What can hang from each mark:
j_952: j_282 j_631
j_282: j_46 j_952
j_740: j_497
j_201: j_29 j_46
j_46: j_45 j_201
j_497: j_45 j_740
j_631: j_997
j_45: j_46 j_497

Each row was made from one small tree. The marks that hang from a mark follow it in brackets, in the order of their numbers. Every link used is in the known rows. Write each row's tree.
(in the rows, 128 means zero)
Known rows:
j_46(j_45(j_497(j_740)) j_201): [ 83 136 110 102 156 131 149 108 147 112  80 140  94  67 116  98  28  97
 147]
j_282(j_46(j_45 j_201) j_952): [118 114 157 103 157 129 131 113 126 153  89 155 109 152 126  86  82 108
 136]
j_201(j_29 j_46(j_45(j_497))): [ 91  92 130 114 138 143 138  99 165 124  89 167 118 129 112  96  88  92
 139]
j_952(j_631(j_997)): [160  81 152 133 155 132 120 183 161 148 123 146 116  95  99  87  94 132
 145]
j_282(j_46(j_45 j_201(j_29)) j_952(j_631)): [141 105 187 109 138 122 122  74 115 152  91 152 113 171 118  90  91 105
 132]
j_201(j_46(j_45)): [101  82 123 115 139 144 132 139 168 128  99 171 117 122 112  90 107 109
 137]
j_282(j_46 j_952(j_631)): [157  76 177 115 153 145 124 130 165 175 106 153 129 121 110  84  96 122
 142]
j_740(j_497(j_45(j_46))): [ 98 102 117 131 159 159 129 131 228 137 100 143 100  17 116  96  64  94
 159]
j_952(j_631): [139  82 152 122 152 140 128 151 159 147 115 146 120  87  97  85  94 125
 143]
j_631(j_997): [139  88 137 127 159 134 123 186 164 149 117 145 112 104 101  86  96 132
 147]
j_282(j_46): [129  92 151 107 157 145 129 157 155 164  98 155 118 128 107  85  99 124
 148]
j_740(j_497(j_45(j_46(j_201)))): [ 98 130 132 129 151 148 128 125 197 117  93 143  91  33 117  99  60 103
 155]
j_497(j_45 j_740): [105  98 109 118 145 151 132 124 195 133 102 128 100  52 106  97  52 118
 157]
j_740(j_497(j_45(j_46(j_201(j_29))))): [101 128 145 127 136 144 122  90 192 117  90 139  91  64 111 102  69  97
 152]
j_46(j_45 j_201): [100 120 131 110 155 123 135 135 120 125  98 148 100 118 113  86  82 111
 137]
j_46(j_45(j_497) j_201): [ 88 132 124 109 169 127 146 130 124 120  90 146 101  93 119  90  52 100
 141]
j_952(j_282(j_46) j_631(j_997)): [169  89 171 111 160 138 115 180 147 166 110 156 124 132 105  86 102 119
 147]
j_201(j_29 j_46(j_45)): [103  80 138 114 125 139 126 104 163 130  96 169 118 153 106  93 117 104
 135]
j_497(j_45(j_46(j_201)) j_740): [105 136 133 118 150 144 132 115 175 113  94 138  91  22 113 104  49 115
 159]
j_952(j_282): [117  96 138  99 158 146 126 151 161 152 105 147 124 106  98  84 103 111
 143]
j_46(j_45): [102  93 117 112 163 134 136 140 151 145 105 148 110 101 111  84  86 103
 141]

Which tree is each row?
[106 108 119 121 159 154 133 122 206 134 101 139 101   7 112 101  54 106
 163]
j_497(j_45(j_46) j_740)
[ 87  96 117 106 126 146 140  76 189 115  79 161 111 104 109 103  63  89
 145]
j_201(j_29 j_46(j_45(j_497(j_740))))
[151  93 152 108 169 130 121 163 135 162 106 158 119 135 118  86  91  97
 142]
j_952(j_282(j_46(j_45)) j_631(j_997))
[167  72 163 134 155 134 117 161 176 161 125 143 123  98 105  86  93 130
 142]
j_282(j_952(j_631(j_997)))
[148  91 169  99 156 146 123 150 146 165 101 155 129 125 103  84 104 113
 144]
j_952(j_282(j_46) j_631)
[113 129 162 124 148 135 124 103 146 123 100 142  98  78 109 100  84 112
 151]
j_497(j_45(j_46(j_201(j_29))))
[118 133 157  95 170 131 139 123 105 137  82 156 114 120 123  90  59  88
 141]
j_952(j_282(j_46(j_45(j_497) j_201)) j_631)
[108 134 148 117 135 139 126  81 169 114  90 136  91  54 107 107  60 109
 157]
j_497(j_45(j_46(j_201(j_29))) j_740)
[150 120 166 106 160 119 120 158 104 141  99 157 108 152 119  88  87 108
 139]
j_952(j_282(j_46(j_45 j_201)) j_631(j_997))
[129  95 150  96 165 138 128 133 133 162  97 159 123 127 116  83  93  93
 140]
j_952(j_282(j_46(j_45)) j_631)
[100 139 156  87 160 129 135  94 103 138  73 153 109 162 119  92  72  82
 140]
j_952(j_282(j_46(j_45(j_497) j_201(j_29))))
[100 107 126 106 179 140 146 138 143 156  87 155 113 106 126  88  60  91
 148]
j_282(j_46(j_45(j_497)))
[130 122 164  94 156 128 128 128 102 142  90 157 113 146 117  87  89 101
 136]
j_952(j_282(j_46(j_45 j_201)) j_631)
[102 116 125 110 169 151 145 127 203 136  90 149 111   4 109 100  45  97
 161]
j_45(j_46 j_497(j_740))
[158  87 155 118 158 135 117 178 157 150 120 146 123 102  98  86  99 120
 144]
j_952(j_282 j_631(j_997))
[176 102 193 125 148 126 116 157 135 156 108 151 114 145 114  90  91 137
 142]
j_282(j_46(j_201) j_952(j_631(j_997)))
[158 101 206 112 130 130 117  92 130 156  96 149 119 169 105  91 101 126
 137]
j_282(j_46(j_201(j_29)) j_952(j_631))
[ 86 136 124 101 142 126 142  72 142 112  77 137  94 100 110 100  38  92
 144]
j_46(j_45(j_497(j_740)) j_201(j_29))
[147 118 183  97 148 135 122 143 116 145  94 154 119 142 105  88  99 120
 141]
j_952(j_282(j_46(j_201)) j_631)
[113 121 161 102 142 122 127 100 106 142  85 154 102 177 115  90  94 108
 137]
j_282(j_46(j_45 j_201(j_29)))
[118  86 143 106 165 140 131 119 157 174  96 156 119 135 125  83  88  99
 140]
j_282(j_46(j_45) j_952)
